Each row was made from one walk, in order. Every step used is in the known rows, and no mark comes twice. Write each row's walk.
(in the rows, 128 means zero)
Known rows:
dokan/sobub/kavak/pivap/pabebok: [146 193 143 123 152 130 101 132 124 199 115 125 132  91  86 180 110 130
 109 104  95  70 143 180 133 118 118]
kavak/levez/pabebok/sobub: [111 174 146  96 151 151  73 114 178 122  98 155 113  96  83 165 109 143
  81 143  73 112 118 137 116  95 116]
levez/pabebok/sobub: [105 182 169 115 139 140  81 103 156 122 109 141 107 114  74 167 130 150
  76 136  61 107 125 118 115 102 128]
levez/kavak/pivap: [166 183 130 118 143 117 124 103 113 173 120 132 136 125  77 148 114 137
  71 121  80 102 144 142 128 117 116]
gomegef/kavak/pivap: [144 201 134 118 147 141 110 102 121 152  98 145 120 121  75 153 132 119
  81 104  71 108 137 144 151 141 134]
nivosap/zule: [116 210 153  97 128 137  95 111 131 138 113 147  92  98 104 186 142 158
 111 120  69 122 137 118 117 120 141]
levez/pabebok: [107 200 160 110 141 137  93 110 137 141  97 124 112 121  71 168 125 150
 104 131  58 133 138 116 123 109 116]
nivosap/zule/kavak: [114 216 132  98 137 142 103 102 132 141  96 126 114  85 110 184 155 177
  94 105  63 105 149 138 130 121 143]
pivap/pabebok/levez/kavak/sobub/dokan: [180 196 153 132 152 111 139 120  99 154 125  78 167  98  89 171 121 144
  81 133 107 117 151 132  88 145  88]
sobub/dokan/zule: [136 203 155  76 134 126 101 105 136 171 117 100 132 118  77 173 133 144
 110 123  75 116 123 112 139 118 133]
levez/pabebok/sobub/dokan/zule: [117 197 178  85 141 139  81 106 154 141 107 116 133 112  65 167 123 144
  86 129  58  97 114 101 137  99 130]
levez/pabebok/sobub/dokan: [115 176 179 108 127 131  96 104 157 134 129 126 129 120  73 174 112 153
  89 127  66 101 125  98 120 119 112]
kavak/levez/pabebok/sobub/dokan/zule: [125 185 154  65 152 149  72 115 177 142  95 134 136  95  71 165 105 134
  90 140  72 101 111 119 139  95 118]
levez/kavak: [149 184 144 109 143 123 126  93 132 159 127 115 135 121  89 154 139 150
  82 129  84 117 151 132 104 110 117]
levez/kavak/pivap/pabebok: [162 189 146 132 142 122 120 122  93 193 110 130 155 119  72 145 113 135
  76 121  89 100 154 160 116 121  98]
pivap/pabebok: [124 196 162 120 131 132  98 119 116 172 107 121 127 116  84 166 144 149
 104 127  88 123 141 149 103 123 114]
pabebok/levez/kavak: [156 170 136 125 142 108 133 103 123 135 126 118 134 103  86 168 144 145
  84 137  86 127 138 127  92 109 125]
zule/kavak/pivap/pabebok/sobub: [139 184 137 136 142 138  86 113 118 172 100 136 144  98  81 158 135 155
  54 109  80  69 130 180 129 123 126]
pabebok/levez/kavak/pivap: [175 169 122 137 145 105 129 113 106 149 123 133 135 105  73 161 117 133
  76 128  84 112 132 136 113 115 121]
kavak/pivap: [141 192 133 119 133 122  99 112 119 167 113 138 108 123  74 166 115 138
  93 118  74 108 126 137 136 125 129]
dokan/zule/kavak: [127 214 127  86 157 142  94  99 136 165  80  96 135  98  87 163 166 160
  82 118  66 106 130 156 147  98 149]
sobub/dokan: [135 186 154 101 120 117 114 101 137 163 138 110 128 127  83 180 124 153
 112 121  83 117 134 109 119 137 116]
zule/kavak: [123 197 127 111 142 136 108  94 138 156 104 105 126 108  95 169 154 170
  85 115  75 109 140 151 127 119 131]
nivosap/zule/kavak/gomegef: [103 197 120  92 135 157 105 109 131 119  93 146 120  89 133 190 148 188
 102 111  74  92 141 128 120 114 137]
levez/pabebok/sobub/kavak: [112 168 175  99 132 125  83 115 163 131 124 139 112  94  90 181 122 143
 104 131  67  84 137 125 123  85 136]
gomegef/kavak/sobub: [144 230 140 112 169 151 113  93 134 128  87 104 111 116  97 159 152 133
  72 114  82 123 144 145 133 147 129]
sobub/dokan/zule/kavak: [137 208 134  77 141 132 106  97 135 175 102  82 152 103  84 174 148 160
  93 110  70 101 134 134 151 118 135]
kavak/levez: [134 181 124  88 141 138  94 108 159 151 104 138 114 102  95 171 122 143
 102 136  92 131 127 147 116 111 119]

Write each row's walk:
[138 147 142  78 136 128  84 115 184 140 131 155 114  77 112 183 122 137
 103 136  99  81 126 156 114  87 140] : pabebok/sobub/kavak/levez
[153 178 135 140 152 119 110 144 116 175 116 130 130  70  82 195 114 123
 113 111  98  75 133 174 117 117 126] : dokan/sobub/kavak/pivap/pabebok/levez
[124 177 152  88 151 158  97 102 179 121 103 145 146 104  82 160 111 125
  80 120  75 104 131 121 131 127 106] : gomegef/kavak/levez/pabebok/sobub/dokan
[115 198 159  88 152 144  86 102 157 146  92  99 154 100  71 167 136 161
  68 117  54  82 126 124 150 101 134] : levez/pabebok/sobub/dokan/zule/kavak
[118 172 134  89 150 146  91 105 180 137 104 121 154  90  88 172 107 162
  75 122  75  90 128 136 132 116 103] : zule/kavak/levez/pabebok/sobub/dokan
[110 178 126 100 160 156  79 106 180 125  81 136 136  85  89 164 123 162
  62 130  67  97 127 158 127  97 116] : zule/kavak/levez/pabebok/sobub
[137 209 128 137 136 132  98 142  87 148  85 143 134  60  86 187 134 159
  91 104  75  99 138 162 125 132 130] : nivosap/zule/kavak/pivap/pabebok/levez
[136 192 124  89 158 156 103  99 160 136  88 143 125 104  98 157 142 123
  91 122  88 126 139 153 127 127 123] : gomegef/kavak/levez
[133 185 155 135 133 123 105 128 110 145 110 123 127  93  81 180 146 144
 107 138  91 130 129 144  92 123 118] : pivap/pabebok/levez
[154 232 148  80 154 131  99 107 131 160 102  77 126 111  85 172 128 144
  92 128  81 114 124 121 143 130 128] : kavak/sobub/dokan/zule
[ 99 216 123  78 155 162  86 119 154 130  65 144 124  69 101 179 118 164
 100 118  57 118 149 142 134 105 117] : nivosap/zule/kavak/levez/pabebok
[153 190 131  95 145 131  89 102 139 171 109 114 148 100  74 162 125 151
  56 103  70  59 113 148 162 117 146] : pabebok/sobub/dokan/zule/kavak/pivap
[131 157 163 101 125 116  90 106 161 141 145 140 107  94 105 184 138 147
 102 126  85  77 131 139 117  93 150] : pabebok/sobub/kavak
[139 176 117  81 161 141 101 113 182 164 114 126 117  77 112 189 116 134
 117 119 102  90 135 170 120  98 127] : dokan/sobub/kavak/levez
[155 166 152 132 125 100  99 151  98 169 117 141 132  77  80 191 117 125
 126 123  93  96 138 158 120 111 128] : sobub/kavak/pivap/pabebok/levez
[151 206 121 126 156 129  92 135  90 173  66 113 155  73  66 168 146 138
  79 118  76  98 125 179 144 110 138] : dokan/zule/kavak/pivap/pabebok/levez
[114 183 146  97 166 168  85 104 179 109  80 160 127  97  85 152 128 124
  70 126  70 110 131 143 129 110 120] : gomegef/kavak/levez/pabebok/sobub
[115 177 114 101 140 148 113 101 136 134  97 124 135 112 118 174 149 183
  92 120  84  96 134 137 120 115 128] : zule/kavak/gomegef
[121 173 144  72 144 130  86 130 164 148  97 141 123  83  93 181 102 135
 133 136  76 115 148 137 131  88 116] : sobub/kavak/levez/pabebok
[113 215 116  66 174 160  77 118 157 153  46 112 144  81  79 157 134 149
  88 131  58 118 133 160 155  83 123] : dokan/zule/kavak/levez/pabebok
[181 190 138 121 151 106 143 103 122 135 134  80 147 102  93 177 122 146
  78 131  97 119 141 114 101 141 104] : pabebok/levez/kavak/sobub/dokan
[136 153 156  91 134 133  78 131 164 160 122 156 136  73 110 178 122 135
 109 137 108  80 136 174 103  91 121] : pivap/pabebok/sobub/kavak/levez
[134 203 106  68 168 152  85 109 157 162  67 112 141  83  95 161 148 152
  84 126  79 111 127 174 147  92 137] : dokan/zule/kavak/levez
[172 166 162 128 129 116 119 112 116 186 145 133 174 119  74 152 100 136
  63 117  96  67 140 139 110 132  97] : levez/kavak/pivap/pabebok/sobub/dokan
[116 187 129  82 170 149  93 123 182 155  94 128 120  79  97 183 101 131
 119 122  83  98 141 154 129  91 113] : dokan/sobub/kavak/levez/pabebok
